What can hang from each mark:
S: X
J: C
Y: E K S X
E: F R T X Y
F: E
R: E
T: E
C: J S
X: E S Y

Every row comes from one small tree of marks. The marks that hang from a mark follow it in brackets, in alphabetical order. Every link used is in the known rows. Which tree was each row made from?
Known rows:
R[E]: [  8   4  -2  -8  12 -38   0  -6  -9   5  -7 -15 -10  -3   8 -10  15  10
   9   1   6  -3   5  -2   3]
S[X[E[F T] Y[K]]]: [ 14  -9  10   3  18  23 -27 -14   6  13   3  23 -23  10 -17 -19 -22  -9
  10 -26 -38 -22  48  12 -10]
R[E[F X]]: [ 17  -2  -9  -6   9 -50   3 -12 -18   7  -4 -16 -21 -21   3 -23  22   3
  20   9  -8 -25   2  -9   1]
F[E]: [  4   0 -20  12   9 -33   0 -16  -1   7  -9 -11 -10  -5   3  -2   6   2
   7  -1   6   2  13  -8   0]
X[S]: [ -4 -16   6   6  -4  -3 -10  -3   7  -1  -5 -19   8   8  -1   6   7  -1
   0  -4   3  12  14   4  -7]
E[X]: [  2  -6  -8  -1 -11  -9   0  -5  -8  -8   7  -3 -13 -12  -7   5  17  10
  10   7  -6  -7 -19  -4   0]
C[J]: [-15  -9   4   3 -14   3   3  -2  -8   1   5   1   6  -2  -5   6 -11   2
 -23 -14  -7   2   4   5  -8]
X[Y[E[F R T] K S]]: [ 46 -16  11  16  20 -18 -24 -17   2  -9   9   3   6  14  12 -33 -10 -16
  11 -20 -32  -6  28   4 -10]
C[J S[X]]: [-23 -22   4   3 -19  26  -1   3   5   9  12  11   0  10 -15  11 -49  -3
 -22 -11 -14  -9  24  24  -9]
J[C[S]]: [-16 -20  12   1  -6   8  -3  -7   6   6  16   4  14   1   1  12 -24  -2
 -18 -17  -9  -9   2  11  -4]
Y[E[F R T X] K S]: [ 60 -19   4  20  12 -40 -17 -20 -15 -20  -1   5  12  -4  12 -56   5 -14
  27   9 -32 -25   8 -26 -10]
T[E[F R Y[S]]]: [ 35 -16 -17  18  29  -5 -10   0  -7 -13   4 -13  -3 -15   0 -42 -13 -25
  23  10 -17 -51   3 -16 -13]
X[E[F R T] Y[K S]]: [ 47 -23  23  21  33 -10 -27 -26   3  -9  13  11   3   3  11 -30 -12 -18
  11 -24 -50 -35  45  -2 -20]
E[F R T X Y[K S]]: [ 62 -50  18  23  31 -48  -4 -17 -13   7  13 -26  -2 -42  -7 -62   8 -14
  33  19 -37 -41  -7 -19 -12]
X[Y[E[R] K]]: [ 27  -5  14   7  14   9 -17 -15   6 -22  -4   9   0  13   5 -19 -17  -9
  -1 -22 -34   6   6   7  -7]
S[X[E[R T] Y[K]]]: [ 13 -10  13   4  25  27 -29 -11   7  -3   4  22 -22  10 -18 -14 -24 -10
   7 -23 -39 -18  40  10 -12]
T[E[F Y[K X]]]: [ 38 -17 -13   9  12   5  -5 -10  -4  -2 -13  -4  -1  -9  -6 -42  -8  -3
  10   0 -16 -39   6 -13  -6]
E[F R T X[S] Y]: [ 31 -62  12  28  39 -27  -3 -20  -9  11   4 -39 -13 -52 -18 -50  10 -19
  40  19 -36 -46  -6 -17 -20]
S[X[E Y[K]]]: [  8   3   7  -6   7  36 -28  -7   9  -2   6  27 -19  22 -18  -2 -21  -1
   1 -26 -32  -3  35  15  -5]
S[X[E]]: [ -6   8  -7  -6   6  38 -20   0   1  -1   3  27 -17  13 -19  -1 -15  -2
   9  -7 -19 -13  26   1  -4]
X[E[F R T] S Y[K]]: [ 29 -40  35  26  36   1 -29 -34  11  -8  -7  -5   1  -2   3 -27 -13 -20
   8 -30 -54 -30  50   0 -29]
R[E[Y[K]]]: [ 26  -9  11  -8  15 -36   1 -10  -5  12  -9 -24  -1  -7   2 -24  14  20
   8   0  -2   7  -9   0   5]
S[X[Y]]: [ -2   2  -5  -7   6  24 -22   4   8   7  13  12 -24  18 -20   4 -17  -7
   4 -18 -14   5  30  23   0]
C[J S[X[Y]]]: [-21 -25   6   4 -17  29  -7   0  10   9  19  11  -5  16 -15  15 -51  -3
 -23 -22 -20  -6  29  33 -11]
T[E[F R X[S Y[K]]]]: [ 28 -21  -8  20  18 -12 -16 -12  -5 -27  -7 -13 -20 -17  -3 -31 -10 -25
  15  -4 -32 -53  12 -10 -19]
S[X[Y[E[F] K]]]: [ 14   4   0  -4   6  23 -25  -3   6   3   1  20 -18  19 -16 -18 -24 -12
   6 -20 -29   0  31  15  -2]

Write each row's tree:
[ 30 -29   8  21  40   4 -12 -18  -6   2   9   3   5 -19   0 -36  -3 -13
  29   5 -36 -47  15 -21 -18]  X[E[F R T Y[S]]]
[ 45 -12   6  14  -1 -26 -19 -17  -4  -6  -4   8  25  24  17 -35   7   9
  15  -6  -7   9  12 -10  -4]  Y[E[T] K S]
[ 17 -12  -3  -2  11 -49  -8 -16 -10   7   0 -26 -21 -11   3 -15  23   3
  19  -4 -13 -15  15   2  -4]  R[E[F X[S Y]]]
[ 23 -25  -4   4   5  -6   4 -10 -10  15  12 -16 -12 -32 -16 -28  12   1
  26  15 -24 -25 -25  -8  -2]  E[F X Y]
[-18 -16   8  -3  -5  17  -9  -3   7   9  18  11   4   6  -9  11 -31  -5
 -16 -18 -11  -9  13  15  -3]  J[C[S[X]]]
[ 46 -16  -6  17  25 -11 -10  -2  -5 -15  -2 -12   2 -13   1 -49 -16 -22
  16   7 -22 -47   4 -16 -12]  T[E[F R Y[K S]]]
[ 25 -28 -17  13  12   9 -13 -25  -7  -3 -18   7  10   6  -2 -36  11  -4
  22   2 -16 -16  33 -23  -9]  Y[E[F T] X[S]]
[ 13  -6 -22  16  17 -40   0 -17  -8 -15  -4 -14 -21 -23  -3  -8   9  -8
  16  11 -10 -14  -2 -19  -5]  F[E[R X]]
[ 23  -9   0  -4  23 -36   3  -9 -10  21  -5 -24  -9 -17   2 -33  12   4
  19   6  -7 -16   1  -4   2]  R[E[F Y]]
[  8 -16  11  16  24  15 -17 -15   0 -19  -9   1   6  -7   1 -17  -8 -25
  12  -1 -36 -35  29 -20 -23]  X[E[F R] S]
[  7 -22 -21  23  11 -50  -1 -28  -7  14  -6 -17 -24 -20  -2  -7  23  12
  23   2   2 -12   8 -12  -5]  F[E[T X]]
[ 41 -33  11   2  27 -50   0 -23  -8  27 -15 -30  -2 -17  -1 -47  19  12
  19   0  -9 -14  21  -7  -2]  R[E[F T Y[K X[S]]]]
[ 45 -38  21  11  20 -19  -3 -12  -6 -10  -2 -30   0 -38 -15 -47  -1 -20
  18  17 -44 -26 -17 -16 -12]  E[F R X[S] Y[K]]
[ 13 -44  26  19  16  12 -19 -28   8   9 -10 -12  14   1  -6 -14  10  18
  15 -14 -22  -7  15  -5 -19]  X[E[T Y[K]] S]
[ -7 -19  20   0   5  23 -17 -10   9  -3  17  17   5   7  -7   5 -40 -10
 -18 -27 -31 -15  19  15  -8]  J[C[S[X[E[R] Y[K]]]]]
[  3 -10   2   5  29  32 -29  -8   6  -2  10  21 -27   8 -20  -7 -21 -12
  14 -19 -35 -22  39   9 -12]  S[X[E[R T] Y]]
[ 15 -13   0   6  15  -6  -8  -6  -4 -30  16  -6 -21 -18  -8  -3   1 -14
  10   2 -31 -17 -12  -1  -8]  E[R X[Y]]
[  9  -2  -2  -1  25  38 -18   0  -1   0   4  20 -17  -4 -23 -23 -23 -19
  18   2 -35 -30  22  -6  -8]  S[X[E[F R Y]]]
[ 43 -24  -7  14  26   3  -8  -8  -3 -18 -15 -11   1 -16  -7 -49 -15 -20
  11   6 -26 -46   9 -19 -13]  T[E[F R Y[K X[S]]]]
[ 27 -42  26  14  18 -14   1 -18   4  29  -5 -20   6 -16  -9 -33   4  18
  12  -4  -9   0  -9   3  -4]  E[T Y[K]]
[-11 -30  13   5   8  21 -11 -12   5  20  17  11   4  -3 -12  -4 -30  -5
  -4 -19 -24 -27  17  10  -9]  J[C[S[X[E[F T Y]]]]]
[ 24 -26   5   6  33 -48   3 -17 -11  34  -7 -30 -12 -25   1 -41  16   7
  28   4  -6 -25   9  -5  -3]  R[E[F T Y]]
[ 32 -24 -18  16  30   9  -8  -6  -5 -17  -8 -12  -5 -17  -8 -42 -12 -22
  18   9 -21 -50   8 -19 -14]  T[E[F R Y[X[S]]]]
